Known rows, with every step that occurs
vagad > morib > dola > nariz > ramot > vomam: [ 0.14 -0.05  0.24 -0.17  0.13 -0.18  0.15  0.22  0.13  0.12 -0.19  0.04
  0.19 -0.01 -0.07  0.17  0.20 -0.20 -0.01 -0.03  0.41 -0.03 -0.14 -0.13
  0.08 -0.05 -0.16]
fezon > dola > morib > kenom: [ 0.00 -0.03 -0.08 -0.11  0.07  0.15 -0.22  0.08 -0.10  0.13 -0.11  0.09
  0.02 -0.09 -0.06  0.01  0.02 -0.21 -0.01  0.05  0.01 -0.03 -0.22  0.00
  0.18  0.04  0.13]
kenom > morib > dola: [ 0.03 -0.09  0.09  0.02 -0.01  0.05 -0.06  0.14  0.09  0.07 -0.08  0.05
 -0.07  0.22  0.18 -0.06 -0.03 -0.26 -0.12  0.06  0.26 -0.05 -0.22 -0.20
 -0.04  0.18 -0.02]
nariz > ramot > fakanu: [-0.09  0.15  0.06  0.00  0.26 -0.09 -0.11  0.08  0.00 -0.07  0.20 -0.02
  0.09  0.01  0.17  0.00  0.07  0.29  0.01 -0.23  0.16 -0.05  0.16  0.01
  0.22 -0.22 -0.05]
ramot > fakanu: [-0.07  0.12 -0.09 -0.08  0.03 -0.12 -0.01 -0.02 -0.14 -0.14  0.26  0.13
 -0.04  0.00  0.13 -0.10  0.14  0.19 -0.13 -0.11 -0.05 -0.15  0.12  0.04
  0.07 -0.01 -0.09]
vagad > morib: [ 0.22 -0.08  0.06 -0.03 -0.11 -0.18  0.02  0.11  0.12  0.03  0.06  0.06
  0.05  0.04 -0.16  0.18  0.23 -0.08 -0.07  0.00  0.25 -0.20 -0.10 -0.03
  0.03  0.08 -0.14]
ramot > vomam > dola: [ 0.19 -0.04 -0.04 -0.14 -0.08 -0.06  0.10  0.11  0.02 -0.18  0.11 -0.13
 -0.14 -0.19 -0.07  0.04 -0.21  0.16 -0.01 -0.03  0.13  0.01  0.11  0.06
  0.07  0.22 -0.14]
ramot > fakanu > dola > nariz: [-0.12  0.24  0.06 -0.09  0.11 -0.21  0.00 -0.10 -0.16 -0.22  0.15  0.13
  0.06 -0.03  0.16 -0.12  0.13  0.01  0.02 -0.02 -0.38 -0.08  0.16 -0.02
 -0.15 -0.10  0.00]
ramot > nariz > dola > morib > vagad: [-0.20 -0.15 -0.01  0.00 -0.01  0.14  0.20 -0.12 -0.12 -0.09  0.03 -0.12
  0.10 -0.11  0.08 -0.15 -0.03  0.08 -0.06  0.04  0.06  0.06  0.06  0.08
  0.02 -0.17  0.06]
morib > dola: [-0.03 -0.10  0.01  0.07  0.06  0.10 -0.02  0.01  0.07  0.10 -0.12  0.07
 -0.12  0.18  0.01 -0.05  0.09 -0.08 -0.04 -0.13  0.10 -0.08 -0.10 -0.26
  0.07  0.28  0.07]
vuri > dola: [ 0.17 -0.02 -0.07  0.03 -0.18  0.03 -0.03  0.00  0.07  0.02  0.10 -0.06
 -0.15 -0.04  0.10  0.01 -0.13  0.15 -0.09  0.14  0.02 -0.09 -0.02 -0.14
  0.04  0.16 -0.15]
ramot > nariz: [-0.11  0.00 -0.11 -0.03 -0.04  0.07  0.23 -0.19  0.12 -0.25  0.29 -0.19
  0.06 -0.15 -0.07 -0.16  0.21  0.21 -0.09 -0.12  0.05 -0.10  0.06 -0.01
  0.02  0.03 -0.12]
fezon > dola > nariz: [-0.01  0.02 -0.09 -0.19 -0.02 -0.01 -0.07  0.09 -0.14  0.02 -0.04 -0.11
  0.06 -0.14 -0.17 -0.01  0.09 -0.02  0.07  0.09 -0.16  0.08 -0.12  0.06
 -0.08 -0.05  0.01]
vagad > morib > kenom: [ 0.21 -0.03  0.20 -0.03 -0.01 -0.11 -0.03  0.08  0.11 -0.04  0.02  0.18
  0.03  0.06 -0.05  0.17  0.24 -0.28 -0.06 -0.03  0.30 -0.31 -0.19 -0.14
  0.17  0.13 -0.06]
nariz > dola: [-0.05 -0.19 -0.04  0.00 -0.08 -0.03 -0.03  0.15 -0.11  0.02 -0.02  0.00
 -0.10  0.08 -0.02  0.03 -0.13  0.10  0.06 -0.08 -0.03  0.06  0.06  0.08
 -0.06  0.01  0.11]
nariz > ramot > fakanu > dola > fezon: [-0.18  0.24  0.13  0.01  0.31 -0.07 -0.17  0.01  0.08 -0.06 -0.01 -0.06
  0.19  0.02  0.18 -0.01  0.00  0.22  0.14 -0.23 -0.11  0.02  0.07 -0.08
  0.01 -0.23  0.05]
vomam > dola > fakanu: [ 0.12 -0.01 -0.14  0.04 -0.19 -0.06 -0.01 -0.01 -0.09 -0.04 -0.08 -0.02
 -0.28  0.01 -0.17 -0.09 -0.19 -0.06  0.06  0.17 -0.08  0.11  0.03  0.13
 -0.11  0.21  0.12]
vagad > morib > dola > nariz: [ 0.17 -0.08  0.14 -0.07 -0.07 -0.14  0.10  0.15  0.03  0.12 -0.19  0.11
  0.06  0.08 -0.11  0.11  0.26 -0.31 -0.03  0.06  0.24 -0.11 -0.19 -0.16
 -0.04  0.07 -0.05]
nariz > dola > fezon: [-0.09 -0.10 -0.12 -0.06 -0.19  0.05 -0.02  0.20 -0.10  0.10 -0.23 -0.08
  0.01  0.06 -0.11  0.01 -0.18  0.09  0.15 -0.07 -0.13  0.17 -0.10  0.14
 -0.29 -0.08  0.22]
nariz > ramot: [ 0.01  0.04  0.06  0.12  0.17  0.02 -0.12  0.12  0.14  0.02  0.13 -0.12
  0.06  0.03 -0.02  0.06  0.04  0.20  0.07 -0.18  0.23  0.01  0.08 -0.01
  0.16 -0.12  0.03]
fakanu > ramot > nariz: [-0.23  0.01 -0.06  0.12  0.01  0.19  0.17 -0.55  0.24 -0.23  0.26 -0.16
  0.08 -0.09  0.02  0.01  0.11  0.32  0.02 -0.25 -0.19 -0.08  0.25 -0.04
  0.02  0.03 -0.28]
vomam > dola: [ 0.22 -0.08 -0.09  0.07 -0.25  0.01 -0.10  0.09 -0.10 -0.18  0.03 -0.13
 -0.32 -0.02 -0.05  0.01 -0.22  0.08  0.07  0.04  0.02 -0.06  0.07 -0.05
 -0.01  0.26  0.11]
vomam > ramot > fakanu > dola > morib > kenom: [ 0.05  0.17  0.08  0.12  0.09 -0.17  0.04 -0.07 -0.01 -0.32  0.11  0.06
 -0.17  0.12  0.21 -0.03  0.12  0.01 -0.05 -0.09 -0.29 -0.15  0.03 -0.15
  0.07 -0.01  0.03]
kenom > morib: [ 0.10 -0.01  0.02  0.01 -0.12 -0.02 -0.06  0.15  0.05 -0.02  0.16 -0.02
 -0.03  0.10  0.08 -0.04 -0.02 -0.15 -0.12  0.13  0.20 -0.05 -0.11  0.01
 -0.11  0.05 -0.06]

Rows
[-0.12  0.11  0.00 -0.23  0.19 -0.07 -0.13  0.13 -0.17 -0.01 -0.02 -0.11
  0.16 -0.16  0.00  0.00  0.07  0.12  0.11 -0.02 -0.08  0.11 -0.02  0.06
  0.08 -0.26 -0.02] -> fezon > dola > nariz > ramot > fakanu
[-0.14 -0.13 -0.10 -0.03 -0.02 -0.10  0.06  0.04 -0.10  0.16 -0.12  0.11
 -0.06  0.11 -0.14 -0.08 -0.10 -0.04  0.06  0.05 -0.12  0.21  0.02  0.27
 -0.15 -0.05  0.12] -> nariz > dola > fakanu
[ 0.07 -0.11  0.09 -0.05  0.05 -0.16  0.09  0.02  0.16  0.23 -0.26  0.20
  0.04  0.17 -0.16  0.06  0.24 -0.30 -0.07  0.05  0.24 -0.07 -0.25 -0.10
  0.02  0.17 -0.08] -> vagad > morib > dola > fakanu
[ 0.01 -0.08 -0.21 -0.11 -0.01  0.09 -0.17  0.10 -0.07  0.18 -0.07  0.00
  0.04 -0.11 -0.16  0.01  0.00 -0.06 -0.02  0.07 -0.03  0.07 -0.16  0.10
  0.06  0.02  0.07] -> fezon > dola > morib
[-0.01 -0.16 -0.02  0.01 -0.08  0.09 -0.08  0.21 -0.22  0.10 -0.12  0.18
 -0.06  0.05  0.02  0.01 -0.16 -0.24  0.01  0.03  0.05  0.04 -0.03  0.14
  0.01 -0.08  0.28] -> nariz > dola > morib > kenom
[ 0.06  0.15  0.04  0.02  0.00 -0.04  0.04  0.18 -0.07  0.00  0.11 -0.12
  0.12 -0.06 -0.11 -0.01  0.14  0.01  0.09  0.03  0.07  0.10  0.11  0.13
 -0.10 -0.31  0.08] -> dola > nariz > ramot
[-0.01  0.19  0.01  0.08  0.00 -0.19  0.08 -0.07  0.06 -0.31  0.04 -0.12
 -0.13  0.12  0.11 -0.02  0.10  0.24  0.04 -0.15 -0.41 -0.05 -0.01 -0.13
 -0.15 -0.02 -0.01] -> vomam > ramot > fakanu > dola > fezon
[-0.25 -0.13 -0.06  0.06  0.02 -0.02  0.06 -0.21 -0.02  0.14 -0.13  0.10
 -0.03  0.13 -0.08  0.00 -0.15  0.05  0.12 -0.04 -0.27  0.22  0.15  0.25
 -0.15 -0.05  0.00] -> nariz > dola > fakanu > ramot
[-0.04 -0.19  0.03  0.11 -0.06  0.08 -0.06  0.13 -0.26  0.18 -0.14  0.07
 -0.02  0.08  0.08  0.01 -0.20 -0.08 -0.01  0.15  0.06  0.11  0.03  0.13
 -0.02 -0.14  0.25] -> nariz > dola > morib > vagad
[-0.17  0.10 -0.09  0.00  0.11 -0.02  0.21 -0.38  0.22  0.11  0.08  0.10
  0.10 -0.01 -0.20 -0.01  0.05  0.08 -0.01 -0.04 -0.20  0.15  0.17  0.27
 -0.08  0.02 -0.27] -> dola > fakanu > ramot > vomam
[-0.12  0.05 -0.10  0.04 -0.06  0.08  0.18 -0.47  0.20  0.03  0.05 -0.05
 -0.02 -0.08  0.06 -0.08 -0.09  0.17 -0.06  0.14 -0.22  0.06  0.07  0.00
 -0.03  0.04 -0.33] -> vuri > dola > fakanu > ramot > nariz
[ 0.00  0.06  0.16  0.22  0.13  0.07 -0.14 -0.15  0.02  0.05 -0.05  0.08
  0.07  0.08  0.10 -0.03 -0.03 -0.19  0.01  0.15 -0.19 -0.04  0.01 -0.14
 -0.06  0.03  0.20] -> fakanu > dola > morib > vagad
[ 0.08  0.00 -0.01  0.20 -0.06  0.15 -0.05  0.01 -0.14  0.19  0.03  0.08
  0.03  0.05  0.02 -0.04  0.02 -0.15 -0.14  0.23  0.13 -0.02 -0.02  0.06
  0.04 -0.09  0.18] -> dola > morib > vagad
[-0.27 -0.11 -0.10  0.09 -0.04  0.19  0.16 -0.43  0.08 -0.11  0.08 -0.09
  0.10 -0.09  0.05  0.02 -0.06  0.22  0.05 -0.18 -0.21  0.06  0.26  0.11
 -0.04 -0.11 -0.15] -> fakanu > ramot > nariz > dola > morib
[-0.01 -0.07 -0.03 -0.01  0.09  0.15 -0.20  0.01 -0.14  0.20 -0.14 -0.03
  0.07 -0.05 -0.01  0.01 -0.04 -0.06 -0.04  0.18  0.02  0.03 -0.17 -0.02
  0.15 -0.02  0.10] -> fezon > dola > morib > vagad
[ 0.13  0.05  0.13 -0.04  0.18  0.03 -0.05  0.23  0.06 -0.06  0.00 -0.09
  0.03 -0.16  0.05  0.09 -0.22  0.03  0.06 -0.10  0.37  0.06  0.09  0.04
  0.28 -0.08  0.03] -> nariz > ramot > vomam > dola > morib > kenom
[ 0.21  0.03 -0.06  0.04 -0.17  0.14 -0.08  0.07 -0.04  0.11  0.00  0.14
 -0.12 -0.06  0.15 -0.01 -0.15 -0.19 -0.14  0.24  0.10 -0.10 -0.11 -0.10
  0.11  0.07  0.01] -> vuri > dola > morib > kenom
[-0.06  0.15  0.01  0.07  0.00  0.04 -0.10 -0.09  0.17 -0.02 -0.15 -0.08
  0.09  0.06 -0.08 -0.02  0.00 -0.03  0.17 -0.07 -0.39  0.02 -0.11 -0.12
 -0.34  0.09  0.18] -> fakanu > dola > fezon
[-0.03  0.03  0.14 -0.07  0.19  0.01  0.12  0.16  0.04  0.09 -0.15 -0.04
  0.09  0.01  0.00 -0.03  0.09 -0.08  0.04 -0.09  0.20  0.11 -0.02 -0.12
  0.04 -0.06  0.01] -> morib > dola > nariz > ramot > vomam
[ 0.04  0.01  0.03  0.04 -0.02  0.15  0.03 -0.28  0.09 -0.12  0.04  0.02
 -0.06 -0.13  0.05  0.16 -0.23  0.05  0.05 -0.11 -0.07 -0.03  0.23  0.03
  0.11  0.14 -0.17] -> fakanu > ramot > vomam > dola > morib > kenom
[ 0.20  0.07 -0.07 -0.04 -0.28 -0.01  0.07  0.06 -0.08  0.00  0.08 -0.06
 -0.09 -0.12  0.04 -0.03 -0.06  0.01 -0.06  0.28 -0.08  0.01  0.00 -0.04
 -0.14 -0.04 -0.10] -> vuri > dola > nariz
